What can hang from each mark
Q_741: Q_861
Q_385: Q_843
Q_914: Q_843
Q_21: Q_233 Q_741 Q_908 Q_914
Q_465: Q_385
Q_908: Q_21
Q_861: Q_233 Q_914
Q_843: Q_371 Q_741
Q_233: Q_861
Q_770: Q_233 Q_741 Q_914

Every row comes from one small tree of marks. The marks that hang from a mark follow it in brackets, in the order of their numbers. Every link used is in the known rows. Which tree was each row made from?
Known rows
Q_908{Q_21{Q_233{Q_861} Q_914{Q_843{Q_371 Q_741}}}}: -0.226  -0.584  -0.591  -0.366  0.268  -0.870  4.282  -1.024  3.427  -1.684  -3.453  -2.173  -0.857  0.076  -1.439  0.582  -1.474  0.234  -0.727  0.522  0.263  0.010  -1.616
Q_908{Q_21}: -0.566  0.805  -0.636  0.537  -0.272  1.419  -1.652  1.122  -1.704  1.367  0.736  2.205  3.077  0.183  0.547  0.539  0.921  2.699  -0.168  -0.992  -0.570  1.516  0.481
Q_741{Q_861}: -1.294  0.405  0.619  -1.021  1.339  0.297  -0.133  1.261  -1.954  1.100  1.512  3.292  1.336  0.741  0.932  0.173  2.022  2.053  0.646  -0.441  -0.720  0.612  0.188
Q_465{Q_385{Q_843{Q_371 Q_741{Q_861{Q_233 Q_914}}}}}: 0.747  0.422  -0.694  0.152  -1.491  5.371  -1.758  -0.048  -0.052  0.589  -1.609  -3.281  -0.304  -0.984  -2.170  -0.038  -0.450  -1.861  -0.845  -2.801  -0.210  -0.508  0.685
Q_908{Q_21{Q_233 Q_914{Q_843}}}: -0.313  -0.653  -0.616  1.317  -0.046  -0.920  0.094  0.387  1.901  0.212  0.889  2.050  0.084  0.798  1.683  1.706  -0.410  3.022  -0.051  1.605  -0.007  2.859  0.052
Q_21{Q_741 Q_908 Q_914{Q_843}}: -0.713  1.138  -0.720  1.360  -1.378  -2.518  -1.829  -2.360  -0.680  -0.392  2.896  -0.357  -1.318  -0.655  0.455  -0.010  -0.612  3.315  0.085  2.917  1.762  -0.893  -0.389
Q_770{Q_233 Q_741 Q_914}: 1.294  -0.708  2.925  0.925  -0.402  -1.006  -0.332  1.185  -1.514  0.274  -0.278  -0.102  0.542  -0.136  1.194  -1.987  -1.130  3.884  0.873  -1.008  0.860  -0.346  0.974
Q_914{Q_843{Q_371 Q_741{Q_861{Q_233}}}}: 1.477  0.096  -1.006  -1.254  -4.305  -0.231  1.325  -0.032  2.620  -0.636  -0.291  -0.774  -1.065  -0.620  -0.737  -0.906  -1.065  -2.146  -1.040  -0.993  -1.752  -0.983  -0.130
Q_914{Q_843{Q_371 Q_741}}: 1.021  1.084  -1.643  -0.441  -1.174  0.060  -0.020  0.779  -0.056  0.550  -1.661  -2.663  -0.546  -0.863  -1.961  -1.378  -0.824  -1.443  -0.895  -1.703  -1.343  1.315  0.106
Q_908{Q_21{Q_233 Q_741{Q_861} Q_914{Q_843}}}: -0.429  -2.122  0.675  0.012  -0.046  -2.175  2.375  -1.976  2.921  -0.710  2.750  1.668  0.090  -0.350  1.217  1.161  -0.296  2.222  -0.156  1.560  1.248  -0.192  -1.184
Q_21{Q_233{Q_861} Q_914{Q_843{Q_371 Q_741}}}: -0.028  -0.234  -0.307  -0.485  1.421  -1.388  3.401  -0.229  2.371  -1.513  -3.171  -2.345  -3.064  0.670  -1.354  0.187  -0.938  -0.060  -0.257  1.174  -0.260  0.192  -1.337
Q_233{Q_861{Q_914{Q_843}}}: -2.477  0.292  -0.363  0.126  2.483  -0.661  -0.160  0.531  0.277  0.106  -0.108  1.361  2.132  1.013  1.320  2.305  1.859  -2.716  0.676  -0.542  -0.237  3.058  0.506
Q_861{Q_233 Q_914{Q_843}}: 0.187  0.270  -1.589  1.505  -2.217  -0.225  -3.969  0.932  1.405  0.920  1.746  2.077  0.855  0.832  2.400  1.942  0.415  -2.908  0.283  0.121  -1.011  2.527  1.484
Q_770{Q_233{Q_861} Q_914{Q_843{Q_371 Q_741}}}: 1.181  -0.385  1.425  -0.304  -0.373  -1.235  4.383  -0.356  1.821  -1.655  -3.014  -1.762  -1.094  -0.288  -0.796  -2.218  -1.397  0.131  -0.197  -1.886  -0.340  0.004  -0.089
Q_21{Q_233 Q_908 Q_914}: -0.131  0.648  0.006  1.348  2.119  -1.196  -1.924  0.617  -1.374  -0.312  1.151  2.365  -3.023  1.573  1.556  0.305  0.471  4.687  0.597  4.688  0.893  -1.806  0.308
Q_465{Q_385}: -1.077  2.486  -0.078  1.052  1.144  2.279  -3.537  1.866  -1.440  2.433  1.309  0.121  0.222  0.631  -0.941  0.008  1.318  5.063  -0.126  -2.191  -0.595  1.268  1.904
Q_385{Q_843{Q_741}}: 0.972  -0.158  -1.110  0.604  0.201  3.759  -1.571  2.084  -4.762  0.891  -1.958  -2.817  0.906  -0.906  -0.006  -0.480  -0.099  2.597  -0.214  -1.953  -0.385  2.162  0.026
Q_741{Q_861{Q_233 Q_914{Q_843{Q_371}}}}: 0.077  0.271  -0.721  -0.695  -2.442  -0.044  -0.360  -0.493  2.392  0.069  1.573  2.737  0.233  0.753  0.607  1.068  0.585  -5.934  -0.011  0.113  -1.676  1.164  0.602
Q_843{Q_371}: 0.333  2.197  -0.565  -0.385  0.151  1.520  -1.144  1.046  -2.696  1.569  0.005  1.361  -0.251  0.872  -1.410  -0.883  0.775  -0.058  -0.123  -0.423  -1.827  1.444  0.406
Q_908{Q_21{Q_233 Q_741 Q_914}}: 0.187  -0.764  0.008  1.221  0.841  -0.883  -1.054  -1.199  0.307  0.275  1.742  1.047  -0.186  0.114  0.292  0.748  -0.652  3.995  -0.015  1.867  1.513  -0.584  -0.812
Q_770{Q_233 Q_741}: 2.685  -0.246  1.857  0.702  -1.519  0.085  -0.491  1.862  -1.384  0.410  0.344  -0.523  -0.101  -0.022  1.440  -1.076  -0.885  1.752  0.306  -0.722  -0.514  -0.779  1.190
Q_843{Q_371 Q_741{Q_861}}: 0.035  0.574  -0.135  -1.939  0.683  0.540  1.219  0.370  -1.248  0.413  -1.594  -0.675  -0.069  -0.492  -2.283  -1.710  0.273  -0.592  -0.274  -1.353  -0.788  -1.273  -0.864
Q_465{Q_385{Q_843{Q_741{Q_861{Q_914}}}}}: -1.416  -0.379  -0.229  0.300  2.794  4.376  -1.980  0.885  -2.087  1.356  -1.473  -3.213  1.707  -1.244  -1.242  0.479  1.064  1.016  0.086  -3.533  1.271  1.097  0.681

Which tree is each row?
-1.187  0.469  -1.297  -0.741  1.761  -0.435  1.203  -0.373  1.073  -0.568  -3.147  -2.516  0.755  -0.327  -1.857  0.362  0.215  -5.460  -0.163  -1.392  -0.221  1.054  -0.462 | Q_233{Q_861{Q_914{Q_843{Q_371 Q_741}}}}
-1.065  -0.795  2.381  -0.357  -1.870  -1.093  -0.443  0.203  -0.185  -0.032  0.734  1.005  1.516  0.041  1.160  -0.706  -0.232  3.389  0.821  -0.613  0.761  -1.883  0.206 | Q_770{Q_741{Q_861{Q_233}} Q_914}
0.404  -0.108  -0.916  -1.039  -1.082  0.397  -1.474  -0.354  0.980  0.072  -1.300  0.193  -0.005  0.016  -1.134  -0.184  -0.124  -4.746  0.026  -0.637  -0.284  -1.949  -0.393 | Q_843{Q_371 Q_741{Q_861{Q_233 Q_914}}}
0.667  -0.109  0.605  -0.523  0.148  -2.673  2.781  -2.946  1.927  -1.868  2.804  0.625  -4.205  -0.041  -0.471  -0.894  -0.482  0.081  -0.751  4.460  0.802  -3.600  -0.963 | Q_21{Q_233 Q_741{Q_861} Q_908 Q_914{Q_843{Q_371}}}
-0.240  -1.217  0.528  -0.155  -2.645  -1.381  -1.132  0.152  2.360  -0.109  1.479  0.234  1.889  -0.288  2.083  1.463  -0.107  -3.761  0.372  -0.246  -0.001  -0.132  0.649 | Q_770{Q_741{Q_861{Q_233 Q_914{Q_843}}}}
0.481  -0.885  2.161  0.378  1.366  -0.587  0.605  0.794  -0.362  -0.710  -1.091  -0.375  1.420  0.597  1.549  0.646  0.030  -2.246  0.995  -0.507  0.700  -1.022  0.592 | Q_770{Q_233{Q_861{Q_914}} Q_741}
0.692  -1.241  1.847  0.542  0.033  -1.355  1.870  0.490  1.701  -1.116  -0.635  -1.116  1.192  0.137  2.165  1.063  -0.328  -3.449  0.640  -0.776  0.260  0.468  0.908 | Q_770{Q_233{Q_861{Q_914{Q_843}}} Q_741}
1.348  -0.808  -0.020  0.894  0.985  0.233  -0.778  0.247  0.288  0.378  2.207  0.942  0.491  -0.095  0.579  0.069  0.249  2.337  -0.782  0.498  0.062  -1.510  0.390 | Q_908{Q_21{Q_233 Q_741}}
0.608  2.771  -0.451  0.690  -0.215  6.390  -1.408  1.201  -3.799  1.983  -0.224  -2.087  -0.495  0.153  -2.602  -0.671  0.661  2.784  -0.925  -2.771  -1.736  2.810  1.493 | Q_465{Q_385{Q_843{Q_371}}}
1.721  0.854  -1.371  -0.076  -0.489  4.485  -0.207  1.194  -4.502  0.738  -2.889  -3.439  -0.199  -0.966  -2.160  -1.400  -0.644  0.099  -0.763  -1.985  -1.200  1.785  -0.248 | Q_385{Q_843{Q_371 Q_741}}
-0.660  -1.522  0.333  -0.215  -2.335  -1.774  0.175  0.160  2.332  -0.485  -0.145  0.130  0.586  -0.713  1.200  -0.840  -0.744  2.296  0.094  -1.187  0.406  -0.202  0.140 | Q_770{Q_914{Q_843{Q_741{Q_861{Q_233}}}}}
0.440  0.749  -1.049  -0.528  -4.776  -1.766  0.797  -2.248  2.374  -1.982  -0.159  -0.854  -2.786  -0.694  -0.628  -0.885  -2.039  0.144  -0.538  2.675  0.386  -3.334  -1.005 | Q_21{Q_908 Q_914{Q_843{Q_371 Q_741{Q_861{Q_233}}}}}
-0.323  -0.672  1.225  0.077  2.260  -2.444  0.313  -1.865  -0.318  -1.321  3.106  1.933  -3.102  0.398  0.997  -0.368  0.439  3.968  0.309  4.772  2.045  -4.681  -0.871 | Q_21{Q_233 Q_741{Q_861} Q_908 Q_914}
-0.201  -1.309  -0.013  0.018  1.314  -2.937  1.481  -0.335  1.967  -1.863  -0.036  -0.384  -3.001  -0.311  1.224  -0.124  -0.441  2.921  -0.092  3.442  1.499  -2.871  -0.626 | Q_21{Q_233 Q_908 Q_914{Q_843{Q_741{Q_861}}}}
0.028  -0.604  -0.701  -1.192  1.826  3.544  0.426  0.169  -3.334  0.306  -2.768  -1.893  1.142  -0.939  -1.692  -0.335  0.455  -4.033  0.110  -1.775  -0.014  1.257  -0.841 | Q_385{Q_843{Q_371 Q_741{Q_861{Q_914}}}}
0.184  0.546  -1.938  -0.020  0.656  -0.306  -1.578  0.272  0.292  0.776  -2.052  -2.440  0.389  -0.825  -1.840  -0.388  -0.445  -5.317  -0.364  -1.507  -0.322  1.914  0.115 | Q_861{Q_914{Q_843{Q_371 Q_741}}}
1.051  -0.521  -1.438  0.374  -0.818  -0.630  1.488  -0.483  2.621  -0.505  -2.273  -1.901  -1.190  -0.455  -1.548  -0.116  -2.186  0.366  -0.959  0.606  0.112  0.925  -1.044 | Q_908{Q_21{Q_233 Q_914{Q_843{Q_371 Q_741}}}}
0.254  0.208  -0.543  -1.793  -0.648  -0.366  2.446  0.169  0.750  -0.091  -1.080  -1.337  -0.192  -0.984  -1.723  -1.366  -0.019  -1.916  -0.743  -1.655  -1.176  0.252  -0.555 | Q_914{Q_843{Q_371 Q_741{Q_861}}}
0.925  -0.149  -0.288  -1.579  -0.057  3.895  2.161  0.765  -3.677  0.127  -2.292  -2.236  0.264  -1.041  -1.887  -1.344  0.054  -0.285  -0.487  -1.942  -0.998  0.605  -0.828 | Q_385{Q_843{Q_371 Q_741{Q_861}}}
-0.569  -0.444  0.552  0.782  4.830  -1.412  -0.558  -0.966  0.024  -1.879  1.582  0.638  -1.425  0.758  1.176  0.730  1.742  -1.167  -0.010  3.704  1.593  -4.815  0.350 | Q_21{Q_233{Q_861{Q_914}} Q_741 Q_908}
-0.923  -0.359  0.026  -0.064  -0.384  0.172  -2.824  0.602  0.264  0.794  1.810  3.989  1.295  1.235  2.159  1.674  1.518  -2.072  0.974  0.403  -0.287  -0.087  0.561 | Q_741{Q_861{Q_233 Q_914}}
-1.215  0.403  -0.475  0.982  -0.990  -0.423  -2.017  -2.103  -1.386  1.015  1.650  0.736  1.896  -0.430  -0.502  0.649  -0.673  3.984  0.431  0.411  1.896  0.641  -1.267 | Q_908{Q_21{Q_741 Q_914}}
-1.760  0.570  0.680  -0.169  0.424  -2.095  -0.671  -2.784  -1.908  -0.606  3.018  1.619  -0.959  -0.287  0.122  -0.413  0.414  4.020  0.710  3.175  2.482  -3.422  -1.338 | Q_21{Q_741{Q_861} Q_908 Q_914}
-1.775  1.229  -0.613  -0.509  1.857  -0.017  1.247  -0.298  0.466  -0.102  -0.923  0.676  1.136  0.964  -0.707  1.307  1.419  -5.358  0.155  -0.524  -1.100  2.659  0.207 | Q_233{Q_861{Q_914{Q_843{Q_371}}}}
-0.372  1.380  -1.391  -0.019  0.678  0.279  -1.512  0.328  -0.294  1.330  0.241  0.930  0.668  0.448  -0.746  0.481  0.755  -5.167  0.013  -0.594  -1.254  3.483  0.736 | Q_861{Q_914{Q_843{Q_371}}}
0.089  -0.368  1.131  0.596  2.275  0.089  0.095  0.951  -0.357  -0.228  -0.291  2.809  0.819  1.661  2.200  1.217  1.286  -1.816  1.164  -0.190  -0.227  0.593  0.799 | Q_770{Q_233{Q_861{Q_914}}}
-1.305  -0.941  0.180  -0.431  1.486  -1.865  -0.658  -1.261  0.684  0.541  3.015  1.143  1.731  -0.638  0.879  1.004  1.377  -3.324  0.342  -0.359  0.863  0.893  0.022 | Q_21{Q_741{Q_861{Q_914{Q_843}}}}
1.477  -0.998  3.306  -0.891  -1.841  -1.669  4.389  -0.431  1.405  -0.888  -0.077  -0.244  -0.214  -0.621  -0.062  -2.613  -1.339  -0.409  0.053  -1.297  -0.282  -0.290  0.265 | Q_770{Q_233 Q_741{Q_861} Q_914{Q_843{Q_371}}}
-0.331  -0.257  -0.201  1.136  1.195  0.019  -0.966  0.702  -0.081  0.632  0.214  2.712  0.195  1.211  1.259  1.307  -0.047  4.146  0.373  1.864  0.473  1.292  -0.216 | Q_908{Q_21{Q_233 Q_914}}
0.410  -0.362  1.331  -0.696  -3.138  -0.142  -0.614  0.897  -0.062  0.029  1.433  0.710  1.032  0.156  1.348  0.132  -0.131  1.293  0.206  -0.172  -0.585  -2.358  0.401 | Q_770{Q_741{Q_861{Q_233}}}
